Each row comes from the steps of one path. Every step used is in the known rows, and no mark comes twice. Write the path behind each row, first mark first.
In the rows, zero is written as 128.
Known rows
W, G: [130 151  99 138 140  59 138  95  69 129 157 149 153  87  94 101 123 107
 132 160 135 145 149 141 181 118 161 131]
P, X: [138 152  99 149 123  58 144 111  90 134 151 133 140  68 121  92 126 114
 124 153 113 145 144 142 183 107 158 157]
X, A, G: [119 153 114 170 131  69 129 133  67 127 157 129 131 103 103  82 124 117
 108 153 136 131 155 177 163  64 166 153]
A, G, S, X, M: [131 148 102 154 156  37 129 129 101 134 142 114  95  88 134  88 112 152
 121 120 159 138 138 173 111 120 139 193]
W, G, A: [119 141  98 146 128  80 151  98  69 124 179 139 143 123 106 113  99 126
 124 148 151 155 144 157 164 105 149 133]
M, X, P: [144 162 107 171 123  32 120 114  67 137 109 131 131  59  97  79 128 142
 109 142 100 131 156 146 156  92 164 150]
P, X, S: [133 141  91 183 124  39 128 117  94 148 146 125 134  79 130  91 114 118
 140 129 114 147 156 153 169  88 152 169]
A, G, S: [ 99 145 105 152 144  81 127 133  71 131 145 132 115  82 131  96 126 158
 105 149 126 154 141 173 149  91 123 147]
M, X, S, G: [147 153  93 172 115  40 146 119  78 142 127 109 102 100 120  98 120 125
 149 143 137 131 140 143 157  97 133 159]
M, X, S, G, N: [138 176  92 182 118  60 166 118 100 126 140 103 111 109 121 100 121 150
 164 131 127 124 136 156 167 102 117 168]
G, P: [112 144  95 163 146  76 100 100  67 127 126 145 130  63 114  89 137 159
 108 164 125 142 152 139 147  90 155 120]
Y, L, M, X: [165 162 114 128 118  42 125 128  90 126 111 122 119  37 127  87 140 125
 116 151 105 134 146 138 198 103 164 154]
X, M: [139 139  92 163 145  26 112 102  69 136 140 148 156  63 106  77 125 142
 113 149 123 143 174 172 149 119 174 149]
L, N, G, S, X, M: [131 156  96 177 153   7 134 140 117 130 147 100 124 103 133  97 107 152
 129 112 167 146 138 159 160 171 111 159]
S, X: [142 152  98 147 123  57 132 103  77 125 128 137 131  58 135 102 123 116
 136 137 121 134 143 128 175 123 146 159]
Y, L: [120 132 115 161 129  64 113 131  48 127 116 150 147  54 138  84 134 136
 123 159  99 145 171 140 206  90 169 132]
P, X, A, G, N: [123 186 118 177 128  85 171 139 122 116 185 102 128 122 109  79 117 126
 129 134 129 119 136 185 175  66 161 186]
N, G: [126 138  94 169 132  47 129 131  65 122 147 152 148  80 127  93 105 121
 111 166 133 151 159 143 183 119 145 112]
S, X, M: [156 148  93 156 140  18 123 102  87 132 134 134 132  66 122  89 118 125
 132 126 139 132 157 150 143 136 170 178]
Y, L, N, G, P: [116 141 117 186 154  62 104 144  83 109 121 113 123  92 126  84 137 157
 120 163 146 143 150 135 201 107 148  95]
S, G, N, L, M: [137 161  90 116 146  76 128 164 104 122 141 125 126  82 118 110 122 130
 155 140 132 116 121 193 195 133 123 127]
L, Y: [136 150  91 133 146  82 137  99  69 143 117 158 139  59 105  94 136 125
 139 162  92 169 128 141 195 116 142 129]
Y, L, M, X, S: [162 150 108 161 118  24 111 135  97 139 106 114 113  50 138  88 124 129
 133 127 104 135 159 147 185  84 156 163]
A, G: [135 141 107 148 138  81 126 117  69 115 144 137 124  72 113  92 133 125
 112 160 127 142 144 168 161  93 157 140]
M, X, A, G: [138 173 126 175 120  49 156 130  79 118 147 111 111 108  96  74 128 109
 107 153 138 118 144 158 153  59 162 170]
Y, L, M, X, A, G: [160 172 132 143 123  49 132 155 101 122 132  98  97  86 113  73 132 111
 107 145 133 117 143 164 181  58 179 177]
A, G, P: [119 144 104 156 156  92 106 110  80 113 137 130  98  79 109  86 140 154
 106 171 146 140 138 159 128  74 159 126]

Write each row's path
[126 137 103 139 166  67 132 146  58 136 100 163 132  70 106  88 126 105
 153 158  99 150 135 156 199 110 135 113]  N, L, Y
[113 147  97 181 142  30 115 161  86 147 123 124 115  89 147  99  85 160
 117 114 138 144 144 139 150 124 123 149]  N, G, S, X, P
[139 153  99 188 116  27 133 107  73 134 121 126 125  72 119  89 122 127
 128 134 110 138 162 140 158  84 137 157]  M, X, S
[137 142  96 179 104  60 159 117  76 136 148 101  93 136 132 112 100 142
 141 133 154 146 136 159 140  84 119 164]  M, X, S, G, A
[ 93 142 117 183 141  51 125 166  75 127 128 116 139  91 148  97 124 159
 118 144 126 159 153 147 226 123 110 114]  Y, L, N, G, S
[116 163  96 135 141  53 151 111  91 139 150 126 119  97 128 113 104 124
 143 128 151 143 127 123 163 136 120 164]  W, G, S, X
[ 95 166 103 173 124  48 135 139  78 148 138 121 129  96 141 101 104 140
 124 114 127 132 149 139 164  96 122 180]  G, S, X, A
[131 184 114 173 132  83 158 133 109 107 163 105 117 113 120  91 115 126
 143 119 138 107 135 169 167  82 148 188]  S, X, A, G, N
[122 135  90 207 147  37 118 137 112 138 151 113 103 112 137  82  93 138
 131 146 158 145 151 136 138  82 147 137]  N, G, P, X, S
[116 152  93 146 158  70 118  89  79 126 151 140 125  95  91  92 126 137
 127 167 156 142 140 130 149 101 160 120]  W, G, P
[118 154  82 181 128  80 138 121  86 132 150 119 131 103 129 106 118 157
 164 130 121 136 147 175 177 105 121 151]  X, S, G, N
[132 148 101 169 135  50 131 127  84 115 149 126 153  85 111 102 127 125
 119 154 135 150 144 153 210 143 128 104]  L, N, G
[110 154  95 151 128  60 132 120  80 141 127 131 120  65 151 111 116 147
 128 122 121 144 140 132 163 122 114 168]  G, S, X
[120 157 100 181 144  33 117 154 104 140 124  99 119  93 131 107 108 161
 127 107 141 143 133 151 178 146 107 140]  L, N, G, S, X, P
[134 154  91 139 141  84 134 111 103 141 144 108  91 105 118  94 128 143
 135 172 163 139 113 136 151 102 154 149]  S, G, P, X
[129 160  94 131 148  63 117 157  99 118 136 140 149  52 119  99 123 133
 137 130 102 120 149 193 193 123 132 125]  G, N, L, M
[120 150  91 160 145  19 127 119  90 148 132 128 124  73 139  92 110 157
 123 113 137 141 153 155 131 134 134 185]  G, S, X, M
[147 151  86 147 155  47 127 108 112 149 151 105  94 112 106  76 124 153
 130 161 177 136 127 160 122 112 175 165]  S, G, P, X, M
[158 141 106 150 105  60 135 144  99 140 132  86  80 114 148 111 106 143
 143 125 150 141 133 167 168  85 137 171]  Y, L, M, X, S, G, A
[114 133  80 179 143  72  99 111  77 146 126 121  99 105 124  99 124 164
 144 151 154 142 142 151 135  84 138 136]  X, S, G, P
[150 148  93 157 139  20 133 109  99 143 156 130 143  74 110  73 119 126
 119 143 129 142 158 165 152 115 181 176]  P, X, M
[115 152 115 163 157  83 140 166  80  93 142 135 128  90 114  87 123 130
 140 146 121 117 148 196 174  89 134 133]  A, G, N, L
[106 154 105 170 149  67 133 154  69 109 132 149 157  73 120  91 122 136
 143 140 100 121 162 177 193 106 128 124]  G, N, L
